Known rows, with every step that occurs:
lofu-zuvon-nenav-fita: [ 21 -20 -11  26  53  24 -29 -32   7 -39   0 -30  -1 -14   5 -24 -24  -7
  -8  -3 -14]
lofu-fita: [ 13 -21  27  37  42  26 -21 -16   3  -4 -15  -7  30 -55   7 -31   3 -33
  -5 -23  -6]
nenav-fita-nesi: [ -1 -60   2  59  33  35 -43  -5   2 -16 -13  -1   3 -21  -9 -12 -16   4
   4 -23 -11]
nenav-fita-lofu-zuvon: [ 11 -49  -4  28  45  40 -28 -11  -3  -7  13 -26  -7 -32 -12 -11 -10  20
  -9 -21   1]
fita-fisu-sute-nenav: [ 38 -34 -46  43  11  44  11  -8   8 -14 -32  10  29 -69  54 -12  31   0
  25 -21 -30]
fita-fisu-sute-lofu: [ 39 -27 -20  35   6  40   3  -2  -3   5 -10 -16  12 -57  55 -10  11   2
  22 -22 -20]
fisu-sute-lofu-zuvon: [ 33 -17  -7   8  29  36   1  -7  -7   4  10 -44   8 -54  45 -11   3   5
  10 -15  -9]
fisu-fita-lofu-zuvon-nesi: [ 25 -33  17  34  34  37 -20 -20  16  -1  -5 -17 -13 -23   7 -48  -4  31
  15 -37  -6]
fisu-fita: [ 17 -43   5  46  19  29 -19  -7  16  -5 -29  12   3 -33  22 -17 -21 -10
  12 -25 -26]
lofu-zuvon-nenav: [ 24 -14 -10  12  43  18 -19 -25  13 -39  -3 -29   1 -12   6 -37 -13 -16
  -3  -5  -6]
fita-fisu-sute-lofu-zuvon: [ 38 -20 -13  16  21  36   5  -6   1  -3   4 -28   5 -53  49 -16  12  19
  21 -26 -12]
sute-lofu-zuvon-nenav-detu: [ 35  18  -5  -2  19  41   1 -19 -10 -39 -13 -38   8  -1  -2 -34  -6 -29
  -5   7  -8]
sute-lofu-fita: [ 21  -7  30  33  35  24  -8 -18 -13  17  -9 -26  31 -49  15 -39   6 -33
  -3 -19  -7]
fita-fisu-sute-nenav-detu: [ 40 -18 -43  32  -9  69  18   0   3 -34 -45  19  35 -65  38  -2  37 -12
  21 -12 -31]
zuvon-nenav: [ 27 -19 -14  31  28  24 -22 -19   6 -33 -19 -16   9 -16  11 -31 -14 -31
  -1  -4 -15]
fisu-sute-nenav-fita-lofu: [ 34 -43 -55  58  18  60   1  -7 -19   5 -15 -17  30 -68  37  -2  26  17
   7 -12 -17]
nenav-detu: [ 15 -27   7  15  10  54 -17   0   3 -32 -26   7   8 -33  -8   0  -9 -39
  -6  -4 -19]
fisu-sute-nenav-fita: [ 31 -38 -42  48  28  51  -4 -16  -7  -8 -22  -6  31 -72  48   4  11  -6
   7  -5 -35]
nenav-sute-lofu-zuvon-nesi: [  3 -25  41   3  79  34 -13 -36 -14  -1  23 -45 -15 -36  21 -40  -9 -15
   0 -12 -35]
fisu-fita-lofu-zuvon-nenav: [ 33 -19 -22  42  24  27 -11 -15   8 -19 -12 -27   2  -4   8 -46  -7  24
  14 -23   4]
nenav-fita-fisu-sute: [ 29 -49 -25  54  22  48 -18  -8   9 -15 -14   3   9 -65  45  10  -4  10
  13 -23 -28]
lofu-fita-fisu-sute-nenav-detu: [ 42   4 -19  46   4  65  23 -10  -2 -25 -49  15  62 -81  39 -20  55 -19
  17 -20 -19]
nenav-sute-lofu-zuvon: [ -3 -36  23   3  70  31  -8 -20 -21   0  21 -43  -7 -40  17 -19 -12 -17
  -1 -10 -27]
fita-fisu: [ 16 -47   0  32  21  29 -20  -8  18 -19 -18  11  -1 -37  11 -17  -6 -13
  11 -26 -21]
sute-lofu: [ 20 -28   6  20  22  28 -12 -10  -8   7  -7 -22   4 -33  15 -20 -11 -26
   2 -10 -19]

Rows:
[ 13 -19  -4  29  52  28  -7 -24 -27 -14   0 -44   6 -20  27 -33 -12 -37
   1   7 -34] | zuvon-nenav-sute-lofu
[ 19 -46 -42  68  24  49 -12  -5  -8 -11 -28  -4  33 -52  32  -8  22  16
  20 -17 -20] | fisu-sute-nenav-fita-nesi
[  4 -24  35  42  58  31   0 -22 -22   9  -2 -20  24 -59  27 -37  15 -25
  10 -26 -28] | nenav-sute-lofu-fita-fisu
[ 18 -41  15  29  53  44 -35 -28   3  -6  15 -31 -15 -30  -8 -31  -7  22
  -7 -22  -6] | nenav-fita-lofu-zuvon-nesi
[ 37  -3 -19  33   5  51  -3  -7   1 -41 -27 -16   6   1  -6 -35   0  12
   8 -15   2] | fisu-fita-lofu-zuvon-nenav-detu
[ 37 -35 -23  50  15  47  -7  -8  -7   4  -8 -16  11 -60  53   3  -1  10
  16 -18 -29] | nenav-fita-fisu-sute-lofu
[ 51 -11 -43  57  14  40  -3 -20  -9 -16 -15 -29  16 -37  57 -18   0   7
  16  -7 -26] | zuvon-nenav-fita-fisu-sute-lofu
[ 24 -28 -18  45  37  29 -30 -26   2 -33 -16 -17   7 -16  10 -20 -25 -23
  -7   1 -24] | zuvon-nenav-fita
[ 21 -49  -7  55   9  38 -17   2   4   8 -21  -1   4 -30   9 -22  -6  13
  13 -30  -9] | fisu-fita-lofu
[ 30  -6 -10  21  47  23 -15 -33  -9 -20   5 -49   1  -7  12 -32 -23  -8
  -5   0 -13] | sute-lofu-zuvon-nenav-fita
[ 24 -11  32   0  47  27 -16 -31   4   1  10 -39 -11 -24  13 -47  -8 -10
   1 -16 -17] | sute-lofu-zuvon-nesi
[ 28 -20 -21  20  33  27 -16 -14   0 -27   5 -41   1  -8  -6 -41   1   8
   0 -12  11] | fita-lofu-zuvon-nenav
[ 13 -42  -2  14  34  35 -19  -3   2  -6  12 -28  -4 -30 -11 -22   0  12
  -2 -24   9] | fita-lofu-zuvon
[ 26 -11  24  40  26  25  -3 -18  -3   9 -15 -12  28 -48  19 -42  15 -19
  11 -31 -10] | sute-lofu-fita-fisu
[ 15   1  20  42  65  25  -2 -33 -32  -4  -3 -49  33 -37  27 -52   7 -43
  -2  -3 -24] | zuvon-nenav-sute-lofu-fita
[  2 -28   2  15  76  26 -18 -27  -7 -40   9 -39  -3 -23  14 -31 -16 -22
  -3  -2 -24] | lofu-zuvon-nenav-sute
[ 39  -7  12  10  39  39  -5 -23  -1   5  12 -46   1 -51  49 -32   7   6
  10 -18 -17] | fisu-sute-lofu-zuvon-nesi
[ 35 -28 -17  31  31  41  -4 -13  -3  -3   7 -29   3 -55  49  -5   1  25
  14 -22 -20] | nenav-fita-fisu-sute-lofu-zuvon
[ 19 -47 -34  49  26  46 -11 -14 -14   0 -17  -8  19 -42   1 -16  12   2
  -1 -10 -16] | sute-nenav-fita-lofu
[  3  -8  20  63  61  23 -12 -23 -33  -9  -9 -46  36 -19  13 -63  18 -21
  10 -17  -9] | zuvon-nenav-sute-lofu-fita-nesi
[ 28 -33 -30  54  27  37 -27 -17 -10 -20  -7 -29   6 -14  -2 -24 -11   1
  -6  -5  -6] | zuvon-nenav-fita-lofu
[ 36  -3  10  40  28  37   2 -10 -18  20  -8 -35  43 -75  51 -24  21 -17
   6 -21  -8] | fisu-sute-lofu-fita
[ 23 -33  -8  30  51  44 -14 -35  -2  -4  -2 -25   4 -35   0 -43  15  19
   0 -16 -15] | sute-nenav-fita-lofu-zuvon-nesi
[ 17 -26  22  45  34  25 -17 -16  12 -10 -22   6  27 -54  11 -35  11 -18
   7 -35  -9] | lofu-fita-fisu
[ 47   6 -27  15  28  30   4 -18 -10 -17   4 -57  15 -32  49 -31   3  -1
  10  -4  -7] | fisu-sute-lofu-zuvon-nenav
